What can hang from each mark:
Q_169: Q_790 Q_863
Q_790: Q_169 Q_600
Q_663: Q_600
Q_863: Q_169 Q_600
Q_600: Q_663 Q_863 Q_934
Q_737: Q_790 Q_863

Known rows, with every way that one mark hangs from another:
Q_600{Q_863{Q_169{Q_790}} Q_934}: -14; 24; 24; -1; -18; 7; -39; 29; 40; 7; -8; 6; -8; 4; 8; 7; -16; 7; 6; 24; 7
Q_600{Q_863}: -14; 10; 5; 4; -1; 11; -21; -6; 6; -21; -11; -13; 4; -22; -6; 5; -7; 25; 0; 3; -10
Q_737{Q_790{Q_600{Q_663}}}: -12; 25; -11; -27; -10; -5; 13; 21; -8; 1; 22; 20; -4; 10; -4; -26; 1; -8; 15; -32; -6
Q_790{Q_169 Q_600}: 29; -10; -11; -16; -18; -32; 30; -1; -7; -3; 25; 12; -8; 16; -8; -12; -5; -20; -18; -5; -9
Q_169{Q_790{Q_600{Q_663 Q_934}} Q_863}: -17; 19; 6; 6; -10; -18; -17; 17; 53; 0; 18; 71; -22; 33; -10; -20; -3; -30; 14; 0; 11
Q_790{Q_169{Q_863{Q_600}}}: 29; 3; -5; 12; 23; -41; 53; -20; 52; 6; 32; 6; -34; -2; -15; 25; -17; -30; -22; 8; -10
Q_737{Q_863{Q_169}}: 16; 26; 1; 8; 4; -17; 7; 29; 27; 7; 11; -3; 38; -1; 11; 5; 9; -22; -4; 29; 30
Q_169{Q_790}: -7; 6; 0; 13; -17; 0; -18; 5; 29; 10; 4; -6; -10; 13; -5; -5; -7; -4; 15; 23; 8
Q_600{Q_663 Q_863{Q_169} Q_934}: -21; 23; 36; -27; 0; -14; -42; 37; 3; 5; -25; 43; 14; -1; 6; 3; 0; 20; 14; -17; -9
Q_737{Q_790 Q_863{Q_169 Q_600}}: 20; 49; -9; -6; 5; -18; 54; 37; 51; 16; 39; -40; 16; -16; 9; 20; 7; -30; -17; 9; 21
Q_863{Q_169{Q_790} Q_600{Q_663 Q_934}}: -13; 32; 26; -28; -7; -34; -16; 54; 54; 39; 9; 25; -13; 21; 9; 11; 6; -5; 8; -10; 11
Q_790{Q_169{Q_863} Q_600{Q_663 Q_934}}: 5; 1; 14; -19; 0; -54; 16; -1; 22; -2; 12; 87; -19; 48; -15; -7; -10; -38; -1; -19; -14
Q_737{Q_790 Q_863}: -4; 26; -3; 4; -5; -9; 37; 9; 19; -4; 9; -17; 20; 5; 0; 8; 1; -17; 7; 7; 10
Q_863{Q_169{Q_790{Q_600{Q_663}}}}: 1; 25; -10; -8; -29; -11; -34; 49; 25; 21; 33; 25; 6; 15; -3; -33; 9; -13; 13; 16; 22
Q_790{Q_169{Q_863} Q_600{Q_663}}: 17; 4; -6; 2; 3; -43; 18; -5; 21; -2; 31; 61; -13; 32; -23; -19; -13; -31; 2; -3; -10
Q_169{Q_790 Q_863}: -1; 16; -1; 51; 1; 8; -7; -11; 60; 7; 22; 15; -22; 5; -11; -6; -12; -27; 15; 42; 16
Q_863{Q_169 Q_600{Q_663 Q_934}}: -1; 22; 21; -43; 10; -36; 4; 50; 24; 27; 1; 32; -4; 4; 9; 14; 14; 2; -6; -30; 3
Q_863{Q_600}: 5; 8; -4; -8; 8; -14; 25; 0; 22; 5; 19; -24; -14; -21; 0; 20; 10; 3; -19; -16; -4
Q_737{Q_790{Q_600{Q_663}} Q_863}: -11; 35; -12; -16; -12; -22; 23; 28; 13; -9; 22; 10; 27; 18; -9; -23; 10; -18; 12; -20; 7
Q_737{Q_790{Q_169 Q_600} Q_863}: 23; 17; -14; -12; -20; -38; 62; 7; 17; -9; 34; -2; 14; 25; -8; -5; -8; -37; -11; 4; -3
Q_737{Q_790{Q_600} Q_863}: 4; 32; -23; -3; -14; -10; 43; 13; 18; -18; 33; -18; 22; 0; -5; -10; 5; -26; -8; -2; 18
Q_663{Q_600{Q_863{Q_169{Q_790}} Q_934}}: -5; 34; 35; 10; -22; 4; -39; 31; 42; 24; -29; 22; 6; 21; -1; 5; -20; 28; 20; 9; 14

Rows:
-11; 23; 15; -40; -14; -11; -36; 43; 2; -6; 1; 42; 13; -7; 2; -15; 5; 15; -3; -24; -5 => Q_790{Q_600{Q_663 Q_863{Q_169} Q_934}}
-9; 21; 0; 13; 32; -23; 17; 0; 45; 6; 20; 28; -23; -8; -12; 10; 4; -9; -1; -13; -1 => Q_169{Q_863{Q_600{Q_663}}}
-7; 21; 7; 20; 8; -16; 18; 4; 79; 7; 21; 15; -40; 8; -6; 25; -6; -28; -4; 11; 9 => Q_169{Q_790 Q_863{Q_600{Q_934}}}
-17; 10; 23; -40; 6; -39; 6; 25; 17; 14; -13; 27; -12; 13; 2; 22; 13; 9; -1; -51; -11 => Q_863{Q_600{Q_663 Q_934}}
-38; 9; 37; -26; -2; -12; -40; 8; 1; -13; -40; 40; 2; 4; -3; 6; -3; 32; 17; -38; -21 => Q_600{Q_663 Q_863 Q_934}
-2; 26; 36; -5; -7; -2; -17; 23; 16; 14; -36; 28; 15; 12; 3; 8; -12; 36; 3; -10; 5 => Q_663{Q_600{Q_863{Q_169} Q_934}}
-15; 21; 19; -8; 29; -33; 15; 7; 50; 4; 1; 52; -26; 8; -6; 19; 4; -10; -3; -34; -5 => Q_169{Q_863{Q_600{Q_663 Q_934}}}
3; 3; 12; -54; -19; -44; 33; 23; -5; 7; 7; 54; -13; 52; -4; -13; -14; -19; 12; -45; -29 => Q_737{Q_790{Q_169 Q_600{Q_663 Q_934}}}
-20; 5; 7; -41; -10; -25; -12; 28; -7; -5; -3; 56; 3; 27; -2; -17; 15; 3; 4; -45; -4 => Q_790{Q_600{Q_663 Q_934}}
-38; 16; 17; -19; -31; -10; -52; 28; 25; -17; -6; 36; -7; 17; -8; -18; -2; 19; 18; -22; -6 => Q_169{Q_790{Q_600{Q_663 Q_863 Q_934}}}
-27; 30; 37; -13; -17; -13; -61; 43; 33; 16; -21; 37; -1; 17; 3; -8; -9; 15; 24; 4; 2 => Q_600{Q_663 Q_863{Q_169{Q_790}} Q_934}
-4; 31; -1; -17; -12; 0; -35; 31; 0; -8; 15; 17; 17; -18; -3; -23; 9; 13; -1; -7; 2 => Q_790{Q_600{Q_663 Q_863{Q_169}}}
-22; 15; -4; -15; -12; -2; -30; 10; -6; -25; 0; 14; 6; -9; -14; -22; 6; 26; 3; -27; -14 => Q_790{Q_600{Q_663 Q_863}}
22; 25; -21; 6; -31; 4; -15; 36; 30; 15; 49; -2; -2; 2; 0; -24; 1; -24; -3; 33; 28 => Q_863{Q_169{Q_790{Q_600}}}
2; 7; 29; -18; 21; -69; 35; -1; 52; 13; 2; 61; -30; 29; -12; 26; -10; -21; -5; -28; -22 => Q_790{Q_169{Q_863{Q_600{Q_663 Q_934}}}}
16; 1; -7; -11; -23; -22; 5; -11; -3; -24; 13; 0; -5; -8; -17; -5; -16; 5; -16; -7; -25 => Q_790{Q_169 Q_600{Q_863}}
-21; 22; 6; -47; -12; -14; 10; 32; -5; 0; 5; 39; -5; 30; 2; -21; 1; -4; 13; -49; -11 => Q_737{Q_790{Q_600{Q_663 Q_934}}}
4; 24; 7; -24; 12; -27; 3; 41; 25; 29; 18; 0; -2; -9; 2; 5; 14; 3; -7; -15; 5 => Q_863{Q_169 Q_600{Q_663}}
